Known rows, with every way that one mark hangs from another:
menit[sona[dutu[tasov]]]: [-0.01  0.06 -0.04 -0.03 -0.35  0.10 -0.04  0.04 -0.10 -0.02  0.04 -0.22
  0.09 -0.20 -0.30  0.01  0.02  0.15 -0.13]
pifu[tasov[dutu godimob[fipab] goduv]]: [-0.05  0.10 -0.07  0.04 -0.64  0.06 -0.10 -0.07 -0.21  0.04 -0.09  0.24
  0.08  0.24  0.01  0.05  0.13  0.11  0.04]
pifu[tasov[dutu finusup]]: [-0.01  0.03 -0.03 -0.02 -0.35  0.07 -0.07  0.03 -0.07 -0.07 -0.01  0.06
 -0.02  0.00 -0.19  0.11  0.04  0.06  0.02]
pifu[tasov[finusup godimob[fipab] goduv]]: [-0.03  0.07 -0.07 -0.04 -0.52  0.05 -0.11  0.03 -0.14  0.00 -0.11  0.56
  0.10  0.13  0.05  0.15  0.09 -0.10  0.12]
fipab[godimob[tasov]]: [ 0.01  0.05  0.02  0.00 -0.23  0.03  0.06  0.14 -0.01  0.03  0.03 -0.08
 -0.01 -0.14 -0.09  0.04 -0.04  0.07 -0.08]
sona[dutu[tasov[finusup godimob goduv]] menit]: [-0.01  0.08 -0.10 -0.04 -0.52  0.09 -0.09  0.13 -0.24 -0.05  0.08  0.62
  0.10 -0.12 -0.10  0.04  0.17  0.06  0.00]
tasov[finusup]: [ 0.01 -0.06 -0.04 -0.05  0.02  0.01 -0.04  0.09  0.01 -0.07  0.04  0.16
  0.01 -0.05 -0.05  0.09  0.01 -0.12  0.02]
dutu[tasov[finusup godimob[fipab]]]: [ 0.01  0.00 -0.10 -0.02 -0.49 -0.01 -0.03  0.07 -0.28 -0.03  0.06  0.28
  0.14  0.03  0.10  0.11 -0.01 -0.07 -0.13]
godimob[tasov]: [-0.01  0.00 -0.04 -0.01 -0.10 -0.02  0.02  0.08  0.06  0.00  0.04 -0.02
  0.09 -0.12 -0.03  0.02  0.03  0.13 -0.05]
tasov[dutu finusup godimob[fipab] goduv]: [-0.04 -0.04 -0.15 -0.01 -0.37  0.05 -0.15  0.10 -0.21 -0.04  0.03  0.35
  0.12  0.22 -0.04  0.10  0.15 -0.07  0.03]
dutu[tasov[godimob]]: [ 0.01  0.07 -0.01  0.04 -0.38  0.01  0.04 -0.01 -0.20  0.01  0.10  0.11
  0.10 -0.08  0.19  0.01 -0.03  0.08 -0.12]
fipab[godimob]: [ 0.02  0.05  0.05  0.01 -0.12  0.05  0.04  0.06 -0.06  0.03 -0.01 -0.06
 -0.09 -0.01 -0.06  0.02 -0.07 -0.06 -0.03]
tasov[dutu finusup goduv]: [-0.03 -0.05 -0.09 -0.01 -0.10  0.08 -0.13  0.09 -0.01 -0.09  0.08  0.19
  0.05  0.05 -0.10  0.09  0.13 -0.13  0.10]
sona[dutu[tasov] menit]: [ 0.01  0.11 -0.03 -0.03 -0.41  0.04  0.00  0.04 -0.17 -0.01  0.03  0.13
  0.00 -0.13 -0.20 -0.08  0.08  0.19 -0.10]
sona[menit]: [ 0.01  0.12  0.00 -0.03 -0.05  0.01  0.01  0.04 -0.03  0.01 -0.02  0.24
 -0.04 -0.02 -0.08 -0.03  0.05  0.09  0.03]
tasov[dutu godimob goduv]: [-0.04  0.00 -0.06  0.06 -0.23  0.08 -0.09  0.00 -0.13 -0.01  0.07  0.18
  0.08  0.11  0.07  0.01  0.12  0.09  0.02]
fipab[godimob[tasov[goduv]]]: [-0.02  0.06  0.01  0.00 -0.22  0.07  0.01  0.13  0.06  0.03  0.02  0.11
  0.03 -0.09 -0.03  0.05  0.04 -0.04  0.03]
pifu[tasov[finusup goduv]]: [-0.02  0.08 -0.01 -0.04 -0.24  0.07 -0.08  0.02  0.06 -0.04 -0.06  0.40
  0.03 -0.03  0.00  0.13  0.08 -0.15  0.19]
dutu[tasov[finusup godimob goduv]]: [-0.01  0.03 -0.06  0.00 -0.37  0.06 -0.05  0.07 -0.14 -0.05  0.13  0.45
  0.16 -0.09  0.19  0.12  0.06 -0.15  0.02]

Rows:
[-0.03 -0.01 -0.06 -0.01 -0.34  0.12 -0.08  0.23 -0.03 -0.06  0.11  0.11
  0.04 -0.09 -0.19  0.14  0.09 -0.06  0.00] : fipab[godimob[tasov[dutu finusup goduv]]]
[-0.05 -0.05 -0.17 -0.04 -0.37  0.03 -0.13  0.19 -0.03 -0.06  0.06  0.18
  0.16  0.08 -0.17  0.12  0.18 -0.04  0.01] : godimob[fipab tasov[dutu finusup goduv]]
[-0.03  0.05 -0.03  0.04 -0.35  0.10 -0.04  0.15 -0.03  0.00  0.06 -0.06
  0.03 -0.03 -0.12  0.04  0.08  0.06 -0.01] : fipab[godimob[tasov[dutu goduv]]]
[-0.02  0.13 -0.05 -0.03 -0.42  0.08 -0.05  0.05 -0.11 -0.01  0.02  0.31
  0.04 -0.08 -0.13 -0.07  0.15  0.07  0.02] : sona[dutu[tasov[goduv]] menit]
[ 0.00 -0.03 -0.06 -0.01 -0.34  0.07 -0.03  0.24 -0.08 -0.07  0.12 -0.07
 -0.01 -0.12 -0.27  0.12  0.01  0.05 -0.11] : fipab[godimob[tasov[dutu finusup]]]
[-0.01  0.03 -0.04  0.01 -0.45  0.07 -0.07  0.02 -0.19 -0.06  0.03  0.20
  0.03 -0.01 -0.09  0.13  0.04  0.16 -0.02] : pifu[tasov[dutu finusup godimob]]
[-0.03  0.01 -0.10  0.01 -0.62  0.03 -0.08  0.01 -0.28  0.03  0.00  0.23
  0.16  0.09 -0.01 -0.01  0.13  0.05 -0.07] : sona[dutu[tasov[godimob[fipab] goduv]]]
[-0.05  0.02 -0.10 -0.03 -0.27 -0.02 -0.05  0.08  0.04  0.03 -0.05  0.18
  0.16  0.06  0.00  0.04  0.12 -0.03  0.03] : godimob[fipab tasov[goduv]]
[ 0.00  0.00 -0.10 -0.06 -0.44  0.11 -0.09  0.13 -0.22 -0.06  0.09  0.10
  0.15 -0.25 -0.24  0.11  0.04  0.12 -0.16] : menit[sona[dutu[tasov[finusup godimob]]]]
[ 0.00 -0.08 -0.09  0.01 -0.21  0.05 -0.09  0.10 -0.19 -0.08  0.12  0.15
  0.05  0.03 -0.07  0.10  0.05  0.08 -0.06] : tasov[dutu finusup godimob]
[-0.01  0.08 -0.02  0.05 -0.36  0.05 -0.01 -0.04 -0.14  0.01  0.09  0.29
  0.14 -0.04  0.27  0.03  0.05 -0.03  0.00] : dutu[tasov[godimob goduv]]
[-0.03  0.05 -0.05  0.01 -0.47  0.10 -0.12  0.03 -0.13 -0.05  0.03  0.39
  0.07  0.04  0.00  0.14  0.12  0.05  0.09] : pifu[tasov[dutu finusup godimob goduv]]
[-0.03 -0.05 -0.10  0.02 -0.20  0.09 -0.14  0.09 -0.13 -0.07  0.11  0.34
  0.09  0.06  0.00  0.11  0.13 -0.02  0.05] : tasov[dutu finusup godimob goduv]
[-0.02  0.03 -0.09 -0.08 -0.34  0.15 -0.14  0.13 -0.04 -0.07  0.06  0.13
  0.14 -0.22 -0.29  0.11  0.12 -0.08  0.00] : menit[sona[dutu[tasov[finusup goduv]]]]
[-0.01 -0.06 -0.13 -0.08 -0.25 -0.04 -0.04  0.18 -0.02 -0.04  0.00  0.15
  0.12 -0.03 -0.15  0.12  0.06 -0.03 -0.06] : godimob[fipab tasov[finusup]]
[-0.02  0.02 -0.09 -0.01 -0.61  0.03 -0.09  0.04 -0.27 -0.03 -0.05  0.22
  0.05  0.15 -0.12  0.13  0.05  0.11 -0.04] : pifu[tasov[dutu finusup godimob[fipab]]]
[-0.02 -0.06 -0.13 -0.01 -0.36  0.01 -0.10  0.10 -0.27 -0.05  0.04  0.15
  0.07  0.17 -0.10  0.11  0.07  0.04 -0.09] : tasov[dutu finusup godimob[fipab]]
[-0.02  0.06 -0.02 -0.02 -0.35  0.08 -0.09  0.01 -0.05 -0.02 -0.02  0.55
  0.08 -0.03  0.10  0.15  0.08 -0.05  0.15] : pifu[tasov[finusup godimob goduv]]
[-0.03 -0.01 -0.12  0.00 -0.38 -0.03 -0.04  0.10 -0.10  0.00  0.02 -0.16
  0.10  0.08 -0.18  0.01  0.08  0.17 -0.13] : godimob[fipab tasov[dutu]]
[ 0.01  0.07 -0.13 -0.07 -0.67  0.02 -0.06  0.15 -0.37 -0.03  0.01  0.44
  0.08 -0.01 -0.20  0.03  0.11  0.12 -0.15] : sona[dutu[tasov[finusup godimob[fipab]]] menit]
[-0.01  0.03 -0.02  0.04 -0.33  0.06  0.01  0.15 -0.08  0.00  0.08 -0.23
 -0.02 -0.08 -0.20  0.03  0.00  0.17 -0.14] : fipab[godimob[tasov[dutu]]]
[-0.04  0.11 -0.02  0.06 -0.49  0.10 -0.08 -0.06 -0.12  0.01 -0.01  0.23
  0.06  0.09  0.08  0.05  0.11  0.16  0.08] : pifu[tasov[dutu godimob goduv]]
